Each row was made from one small tree. Brackets hold a mark, then the marks that hang from it, in the order of their numbers. Every link used is in the known rows. Write each row's tree.
Known rows
(k456 (k29 k925) k198): [ -4 -10  -9  -4   1  -1  -9   4  -6  -3  -2   3  -1   0 -14  11  34  -2
 -18   1   4  -8  -1   7  -1   3 -14  -5  11   6  11]
(k198 (k209 (k948 k526)) (k456 (k29 k925))): [-12 -15  -8   1  23 -10  12   3   6  -5   1   4  -4   9  -9  19  31  -2
 -13  -7   3   1   0   8  -1   8  -3  -7 -10   3  24]
(k686 (k61 (k227 (k169 k254)))): [  5 -11 -10  -4  -3   2   7  -5   2   0   3  -3   2  -9 -11  24 -47 -23
   2  -1  -2  14  -4   6  -9 -10  -3   8  14   4 -33]
(k925 (k29 (k456 (k198 (k209 (k948 k526)))))): [ -7 -15  -7  -1  13 -17   2   4   2  -2  -8   4  -2  16 -24  13  33 -15
 -12  -4   3  -2   0  16  -4 -13   3  -1 -12   5   3]
(k456 k198): [  4 -10  -8   3   0  -5  -1  -2  -5  -1  -5  -2  -1  -6 -19   8   7  -4
 -15   1   2   2  -1   8   1  -8 -10   2  14   7   8]
(k61 (k227 (k169 k254)) k686): [  8 -11  -1   0   3   2   7  -4  -3  -5  -5  -2   3 -11 -17  24 -54 -21
   0  -1  -3   1  -5   3   0  -6 -23   8  24   0 -38]
(k227 k61 k169): [  2 -14  -1  -3 -10  -1  13  -4  -2   6  -1  -5   1 -22 -11  13 -36  -7
  -7  -4   0  13  -2  17  -3   5   1   9  15   3   3]
(k526 k254 (k948 (k209 (k198 (k456 k29))))): [ -5  -8 -10  16  12  -3  12  -4  -5  11  -4   1  -1  -1  11   3  17 -13
 -18  -6   6  11  -3   7   0  11 -26   4  -4   9  24]
(k526 k254 k948): [  1  -6 -10   9  -1  -4  26  -6   1  12 -10  -4   5  -6   4   1 -26 -10
 -11   3   4  15  -2  -1  -2 -17 -16   8  12   0  23]
(k169 (k227 (k61 k686))): [  0  -4   2   0   1  -3   1  -4   4   9  -5  -2   2  -4 -20  20 -32 -13
  -2   1   4   4  -4  12   0  -7 -12   5  26  -1 -22]
(k948 (k209 k198) k526): [  0 -27  -7  -3  32 -11   1  -5 -10  -8   5 -12   1 -13  -1  15 -37  -2
 -14   2  -1  11  -3  19  -3  15 -24   3  -1   7  19]
(k327 (k925 (k29 (k456 (k198 (k209 k948)))))): [-11  -6  -4   8  -4 -12  -8   6   4   4   1   8  -2  22 -26   7  41 -22
  -7  -7   6  -9  -2  14  -2 -22   3  -3 -15   3  13]
(k327 (k925 (k29 (k456 (k198 k209))))): [-12  -7  -2   5  -1 -13 -27   5   4  -3   2   7  -2  14 -25   9  38 -22
  -6  -6   8 -11  -4   4   1 -11   0  -4 -10   4  12]
(k925 (k29 (k456 (k198 (k209 k948))))): [ -7  -6  -7   7  -5 -13  -6   3   3   3 -10   5  -3  19 -26   6  36 -18
 -12  -7   7  -5  -1  12  -4 -18   0  -1  -9   6   1]
(k456 (k29 k925) (k198 (k209 k948))): [ -7  -8 -10   6   2  -7   2   2  -2   0  -4   6  -4  10 -20  12  42  -6
 -19  -4   7  -7   0  11  -3  -2 -12  -7  -6   6  20]
(k254 (k169 (k227 (k61 k686)))): [  1  -5   2  -2   2  -3  -8  11   1   9  -3  -1   1  -4 -12   7 -30 -15
   6   1   2  12  -3  11  -1  -2  -9   7  24  -3 -29]
(k948 (k209 (k198 k456)) (k526 (k254 k169))): [ -4 -26  -6   1  33  -8  -5   9  -8 -12   3  -5   2  -8   3   0  -5  -7
  -2  -4  -5  26  -2  14   0  16 -16  11 -10   6  17]
(k29 k456 k925): [ -8 -13  -5  -5  11  -1  -5   7   4   1   2  -3   9   3  -8   8 -16  -2
  -5  -3   0  -1  -3   5   1 -10  -7  -2   9   0   2]
(k254 (k169 (k227 k61))): [ -1  -5  -3   8  -2  -5  -9  10   2   9   0  -4   1 -11  -3   1 -25 -12
   5   2   2  19  -2  14  -5   0  -2   6  12   1 -20]
(k227 k61): [  1 -12  -5  -1  -4  -5   5  -6   6   9  -2  -5   1 -15 -12   9 -29  -5
  -9  -2   2  10  -2  11  -1   0   0   3  15   2   7]
(k209 (k198 k456) k948): [  2  -4  -7  11  -1  -6   7  -4  -5  10  -2  -2  -5   2  -7   4  -5  -6
 -11  -7  -4   6   2  25   0 -19  -9   4   1   7  18]
(k327 (k925 (k29 k456))): [-10 -10  -2  -3  -3  -8 -17   5   1   2   6   0   4  11 -11   4   1 -18
   1  -3   3 -10  -3   4  -1 -11  -3  -1   5  -2   8]
(k29 (k456 (k198 (k209 (k948 k526)))) k925): [ -9 -18  -7  -1  27 -10  12   9   5  -3   0   4   4  13 -21  19  22  -3
 -12  -4   0   2  -1  18  -1 -15   1  -4 -14   4   8]
(k61 (k227 k169) k686): [  5 -11   2   3   1   4  10  -3  -4  -7  -5  -3   2  -7 -19  19 -53 -14
  -6  -2   0   1  -5   4   5  -4 -20   6  25   1 -21]
(k198 (k209 (k948 k526))): [ -2 -18  -7   2  20 -15  23  -7   4  -6  -3  -6  -1  -1 -15  14 -22  -6
 -12  -2   2  12   0  12  -4  -5  -7   1  -5   1  23]
(k61 k686): [  4 -11   0  -8   5  -5   2  -4  -2  -2  -6  -5   2  -4 -19  10 -31  -7
  -8  -1   2  -2  -3   1   4  -5 -19   3  26  -4   3]
(k227 (k61 k686) k169): [  4 -15   5 -13  -6   1  14  -2  -2   6  -4  -2   1 -16 -18  18 -42 -10
  -6  -4   1   6  -3  15   1   5  -7  10  26  -2  -6]
(k948 k209 (k526 k254)): [ -5 -31  -8  -5  33  -8  20  -6  -2 -17   0  -9   9 -11  -7  13 -28  -4
  -9   2   1  19  -5   1  -3  16 -18  10   2   0  20]
(k29 (k456 (k198 (k209 k948))) k925): [ -9  -9  -7   7  10  -6   3   9   5   2  -2   5   3  15 -23  13  26  -7
 -11  -7   3  -2  -1  14   0 -21  -2  -4 -11   4   8]
(k327 k925): [ -3 -12  -3   2   4  -6   0  -3  -1  -1   8  -4   2  -5 -10   7 -22  -8
  -5   0   2   0  -2   5   1  -6  -9   1  10  -2  24]

Which tree is each row?
[ -3 -16  -7   3  11  -8  24   8   1   5  -1  -2   6  -3  -3   5 -21 -14
   4   5  -4  32   1  24 -10  -8   0  15   4  -1 -11]  (k209 (k948 (k526 (k254 (k169 (k227 k61))))))
[  3  -4  -2  -3   3  -5  -1  -4   5  10  -4  -1   2  -9 -16  26 -34 -21
   2   3   0   3  -4  10  -4 -10 -13   8  24  -3 -40]  (k169 (k227 (k61 k686)) k254)
[  6 -16   1 -15  -4  -1   9  -3   0   9  -3  -2   2 -21 -17  24 -43 -17
  -1  -4  -4   5  -4  14  -4   1  -8  12  24  -4 -23]  (k227 (k61 k686) (k169 k254))
[  1  -4  -8   5  -1  -7  -2  -5   6  11  -1  -5   2 -14  -7  21 -30 -18
   0   3   0  12  -3  12  -9 -10  -6   6  13   2 -29]  (k169 (k227 k61) k254)
[-11  -6  -7  11   5  -6   5   1   6   1  -1   6  -5  11 -12  12  34  -5
 -11 -11   6  -4  -1   4   0   2  -5  -7  -8   3  23]  (k198 (k209 k948) (k456 (k29 k925)))
[-11 -24  -7  -5  32  -5  -8   4  -7 -10   8  -2  -3  -4   5  19  16   2
 -15  -4   0   1  -3  15   0  26 -19  -2  -7   9  20]  (k948 (k209 (k198 (k456 (k29 k925)))) k526)
[ -1  -8  -6   4  -1  -6 -13  -6  -9   2  -1  -1  -6   1  -6   6  18  -8
 -17  -7   2   0   1  14   3   7 -15  -1   7  11  11]  (k209 (k198 (k456 k29)))
[  0 -11 -10  14  11  -5  17  -6  -9  11  -3  -6   3 -10  12   1 -33 -12
 -15   1   4  18  -4  10  -4  -5 -31   9  -2   6  28]  (k526 k254 (k948 (k209 k198)))
[  1  -7  -9  12   2 -11  11  -5   1   1  -7   1  -4   4 -25   8  14  -9
 -16  -4   4   5   0  12  -2 -14  -8   0  -4   6  18]  (k456 (k198 (k209 k948)))
[ -2 -11  -8   5   2 -11  -9  -7  -3  -7  -5   2  -5   1 -25  10  36 -11
 -23  -4  10  -3  -2   1   1  11 -14  -6   3   9  14]  (k456 k29 (k198 k209))
[ -7 -10  -8   2   5  -6 -14   0  -1  -7  -2   5  -4   2 -20  14  42  -6
 -17  -3   9  -7  -2   2   0   7 -13  -7  -1   8  19]  (k456 (k29 k925) (k198 k209))
[  1  -7  -8  13  14  -5  11  -3  -7  15  -1  -9  -2 -11  14   4 -38  -6
 -15   0   4   9  -4  14  -3  -1 -27   2  -1   7  22]  (k526 (k948 (k209 k198)))
[ -7 -16  -7   4  21 -14  18  -4   5  -5  -3   1  -6   9 -16  16  27  -7
 -16  -8   4   6   0   8   1  11  -2  -5  -6   4  19]  (k198 (k209 (k948 k526)) (k456 k29))
[ -4 -14  -6   8  15  -6 -10  -4  -9  -3   3  -3  -5  -2  -4   8  16  -6
 -19  -9   5   2  -3  10   1  24 -22  -1  -1  10  12]  (k948 (k209 (k198 (k456 k29))))
[ -5  -4  -7  19  10  -2  18  12   4  18  -2  -2   5 -10  15  -1 -26 -17
   4   3   7  31  -5   5  -8   3 -11  12   1   0  -9]  (k526 (k254 (k169 (k227 k61))) (k948 k209))
[ -7  -8  -5   4  -1 -13 -23   1   3  -4  -8   4  -3  11 -27   7  34 -17
 -10  -6   9  -7  -3   2   0  -9  -3  -3  -4   8  -2]  (k925 (k29 (k456 (k198 k209))))
[ -2 -20 -10   0  12  -9  20  -6  -9  -1  -3   0   0   8  -7   9  20 -10
 -19  -3  -3  13   3  26  -1  -2 -14   8  -2   8  21]  (k209 (k198 (k456 k29)) (k948 (k526 k254)))
[ -9  -4  -9  13  15   0   2   5  -5  14   2   2  -6  -1  20   9  17  -3
 -15  -6   6  -3  -3  10  -1  12 -23  -5  -6   8  24]  (k526 (k948 (k209 (k198 (k456 (k29 k925))))))
[ -2  -9  -9   8   0 -10   8  -5  -2   0  -7   4  -6   9 -25   8  39 -11
 -24  -5   9  -1   0  10  -3   1 -12  -4  -2   7  15]  (k456 k29 (k198 (k209 k948)))
[  1  -5  -9   9   0  -4  16   8  -2  12  -7  -3   4  -6   9 -13 -23 -12
  -2   3   1  23  -1  -1  -3 -14 -13   8  10  -2  16]  (k526 (k254 k169) k948)
[  2 -11  -7   0  -5   4   9  -4   0   0   3  -4   2  -4 -13  19 -44 -15
  -4  -3   2  15  -4   7  -5  -5  -2   6  17   6 -17]  (k686 (k61 (k227 k169)))
[ -4  -5  -6  16   4 -10  11  -5   9   2  -6   1  -5   4 -17   8   6  -7
  -8 -10   4   7   0   5   1 -10   0   0  -7   3  22]  (k198 (k209 k948) k456)
[ -9 -10  -6   4  12  -5 -14   7   5  -4  -1   4   4   8 -22  14  21  -6
 -11  -6   5  -2  -3   5   3 -11  -6  -5  -5   7   6]  (k29 (k456 (k198 k209)) k925)
[-11  -9  -6   6   9  -5 -14  -1   6  -6  -1   5  -5   4 -11  13  32  -5
 -11  -9   8  -5  -2  -5   3  11  -7  -8  -3   5  20]  (k198 k209 (k456 (k29 k925)))
[ -5  -7  -7   1   1  -2 -20   1  -8   2   2   2  -4   0  -1   9  22  -3
 -13  -6   1  -6   0  16   2   4 -16  -3   3   9  18]  (k209 (k198 (k456 (k29 k925))))
[ -8 -20  -9   5  19 -13  24  -8   4 -10  -6   3  -1  10 -17  13  32 -12
 -16  -6   4  14   1   5   0   7  -6   3  -8   3  24]  (k198 (k209 (k948 (k526 k254))) (k456 k29))
[ -4  -6  -6  -2  -6  -7 -15   5  -2   1  -8   2   0   9 -21   5  27 -12
  -9  -2   4  -9  -2   7  -1 -12  -3   1   8   6  -8]  (k925 (k29 (k456 k198)))
